Each row comes from the steps of one path. Every step used is in the known rows, and no mark comes twice. Write the path behind each row, first mark first.
Known rows:
lapa/podi: 2.67 -1.12 -0.94 1.33 0.11 -1.79 4.25 -3.02 1.02 -1.84 -5.28 0.24 0.75
 -3.27 -0.56 2.94 -1.11 0.16
teseniv/mano/podi: 1.11 -1.89 -0.91 0.28 -0.73 -0.53 2.24 -1.65 -0.44 -2.48 -6.45 -0.71
 0.62 0.06 -2.09 0.11 -0.93 4.07
podi/teseniv/mano: -0.28 -3.81 -0.49 0.69 -0.16 -1.58 2.48 -2.15 0.20 -2.93 -5.02 -0.95
 -1.82 -1.39 0.15 -2.25 -2.86 4.08
liko/gofoni: 1.88 -2.43 -1.08 1.35 -0.85 -4.58 2.85 -3.67 1.50 -2.73 -5.04 0.31 -2.62
 -0.67 -0.70 1.68 -4.98 1.86
podi/gilek/mano/teseniv: 1.10 -5.08 1.36 1.19 2.02 0.31 2.43 -0.13 -0.26 -4.57 -8.05 -1.25 -2.13
 -0.78 -2.54 -0.63 2.17 3.29
podi/lapa/gofoni/liko: 4.79 0.48 -0.81 2.66 -1.29 -5.14 1.32 -3.26 1.22 -5.23 -6.05 -0.47 -2.69
 -1.84 -0.37 2.32 -1.14 0.54
podi/gilek: 2.07 -2.75 0.14 0.69 0.63 -1.91 2.72 -3.04 0.23 -3.48 -6.21 -0.09 -1.30
 -2.87 -1.44 -0.66 -0.97 2.28
mano/podi: 2.46 -0.65 -0.32 0.86 -0.23 -0.44 3.10 -3.40 0.30 -2.41 -5.94 -0.15 0.33
 -0.77 -2.11 1.68 0.08 2.69
podi/lapa/gofoni: 3.19 -1.12 -1.97 2.18 -1.19 -4.07 1.75 -1.59 -0.12 -3.29 -5.10 -0.09
 -3.04 -1.61 -0.48 1.96 -0.52 0.08
lapa/gofoni: 1.30 -1.92 -1.94 1.89 -0.84 -3.41 3.34 -1.92 0.23 -0.95 -4.18 0.45 -1.71
 -0.18 -0.52 2.34 -3.38 1.42
podi/liko: 1.52 -1.63 0.38 1.65 -1.11 -3.19 2.76 -3.27 0.97 -4.69 -4.60 -0.03 -0.71
 -1.98 -1.39 0.45 1.35 2.28
teseniv/podi/liko/gofoni: 2.91 -4.57 0.35 1.43 -2.13 -5.55 2.43 -2.16 0.73 -4.13 -5.10 -0.13 -3.24
 0.52 -0.96 1.35 -1.04 4.80
gilek/mano/teseniv/podi/liko: 1.13 -5.93 1.70 1.72 -0.55 -1.00 2.24 0.47 -0.56 -5.06 -5.94 -1.11 -2.21
 1.10 -2.18 0.63 4.01 5.83
mano/teseniv: 0.30 -2.99 0.10 1.73 0.39 -0.96 3.58 -3.72 0.98 -3.43 -6.14 0.07 -0.22
 0.04 -0.87 1.45 0.24 1.72
podi/liko/gofoni: 2.29 -2.57 0.20 1.89 -1.29 -5.54 2.57 -3.11 1.84 -4.98 -5.67 -0.17 -2.49
 -0.45 -1.23 1.18 -0.54 2.34
mano/teseniv/podi: 0.91 -5.02 0.22 1.27 -0.44 -0.90 3.44 -2.85 -0.10 -2.65 -5.62 0.13 -0.95
 0.99 -0.58 1.66 -0.11 4.22
gofoni/liko: 2.69 0.13 0.26 1.60 -0.67 -3.22 2.56 -5.44 1.98 -4.42 -4.96 0.10 -0.51
 -2.47 -0.75 1.44 -3.72 2.18
gilek/mano/podi/lapa/gofoni: 4.45 -1.05 -1.20 1.82 -0.43 -1.42 0.93 1.53 -1.21 -3.36 -6.73 -1.45
 -3.20 -0.43 -2.83 2.15 2.54 2.16
teseniv/podi/gofoni/liko: 4.99 -1.61 1.10 1.30 -2.32 -4.76 1.76 -4.09 0.97 -5.61 -4.39 -0.67 -1.76
 -2.16 -0.58 -0.53 0.40 4.76
teseniv/mano/podi/lapa: 3.04 -1.10 -0.99 0.60 -1.12 -1.22 0.66 -1.30 -0.77 -4.86 -7.32 -1.26
 -0.66 -1.40 -2.05 -0.23 2.08 2.69

Write each row's path:
4.33 -0.06 0.84 0.93 -1.57 -3.13 1.15 -2.73 0.99 -6.47 -7.33 -1.94 0.34
 -0.78 -2.14 -1.61 3.06 4.49
teseniv/mano/podi/gofoni/liko
2.08 -3.17 0.06 -0.15 0.50 -0.22 1.98 -0.73 -0.87 -3.54 -8.63 -1.30 0.08
 -0.56 -2.70 -1.40 1.29 4.56
teseniv/mano/podi/gilek
4.10 -3.90 2.23 1.80 -0.93 -2.55 1.42 -1.17 0.51 -6.69 -6.20 -1.81 -2.56
 -0.14 -1.70 -0.52 3.64 5.81
gilek/mano/teseniv/podi/gofoni/liko
2.65 -5.44 0.53 0.13 0.12 -0.91 1.69 0.55 -1.67 -2.79 -5.37 -0.76 -3.33
 -2.07 -2.29 -0.92 -1.54 5.90
teseniv/podi/gilek/mano
3.53 -1.83 0.72 1.63 -0.88 -3.83 2.62 -2.56 1.51 -5.00 -7.61 -0.84 -1.31
 1.05 -2.47 1.87 2.55 3.23
mano/podi/liko/gofoni
5.60 0.47 1.65 1.37 -0.74 -2.10 1.03 -1.74 0.92 -6.44 -6.52 -2.12 -1.19
 -1.91 -3.21 -0.51 3.63 4.25
gilek/mano/podi/gofoni/liko
4.06 -1.15 0.54 0.91 -0.65 -1.05 1.49 -0.22 -0.42 -4.59 -5.57 -1.71
 -1.57 -1.73 -3.31 -0.90 4.33 3.80
gilek/mano/podi/gofoni
5.90 0.78 0.89 1.95 -0.74 -4.34 3.16 -4.11 2.45 -5.88 -6.20 -0.99 0.53
 -4.15 -0.63 1.12 2.90 0.68
lapa/podi/gofoni/liko
4.26 -0.63 -0.16 1.05 -0.21 -0.21 0.59 -0.38 -0.78 -4.83 -6.55 -1.39
 -2.26 -2.46 -3.15 0.85 2.58 2.51
gilek/mano/podi/lapa
3.50 -3.18 0.32 0.77 1.70 -0.50 3.06 0.59 -0.20 -3.07 -7.24 -1.09 -1.10
 -4.02 -2.26 0.83 0.81 1.83
lapa/podi/gilek/mano
2.22 -2.61 0.79 0.87 1.14 1.26 2.50 -0.94 -0.19 -2.83 -6.23 -1.73 -2.21
 -1.09 -2.18 -0.43 0.94 4.74
gilek/mano/podi/teseniv
3.42 -1.98 0.69 0.43 1.02 -0.10 2.83 -2.54 -0.15 -3.42 -8.18 -0.76 -0.15
 -1.53 -2.69 0.08 2.26 3.21
mano/podi/gilek
2.52 -4.76 0.93 1.40 -1.22 -2.40 2.79 -2.34 -0.05 -4.64 -5.53 -0.71
 -1.53 0.24 -0.71 -0.45 4.35 4.27
mano/teseniv/podi/gofoni
3.61 -2.62 -0.74 0.94 -1.85 -2.89 1.30 -2.75 -0.79 -3.95 -4.47 0.03
 -2.70 -2.79 -0.52 0.82 -0.69 2.97
teseniv/podi/lapa
4.33 0.43 0.92 1.75 -1.46 -4.80 1.87 -4.91 1.99 -6.40 -4.86 -0.75 -1.04
 -3.15 -0.84 -0.73 0.78 2.26
podi/gofoni/liko
0.84 -5.76 0.49 1.17 -0.09 0.00 2.53 -0.08 -0.89 -2.73 -5.32 -0.56 -2.33
 0.77 -1.69 1.19 -0.22 5.33
gilek/mano/teseniv/podi
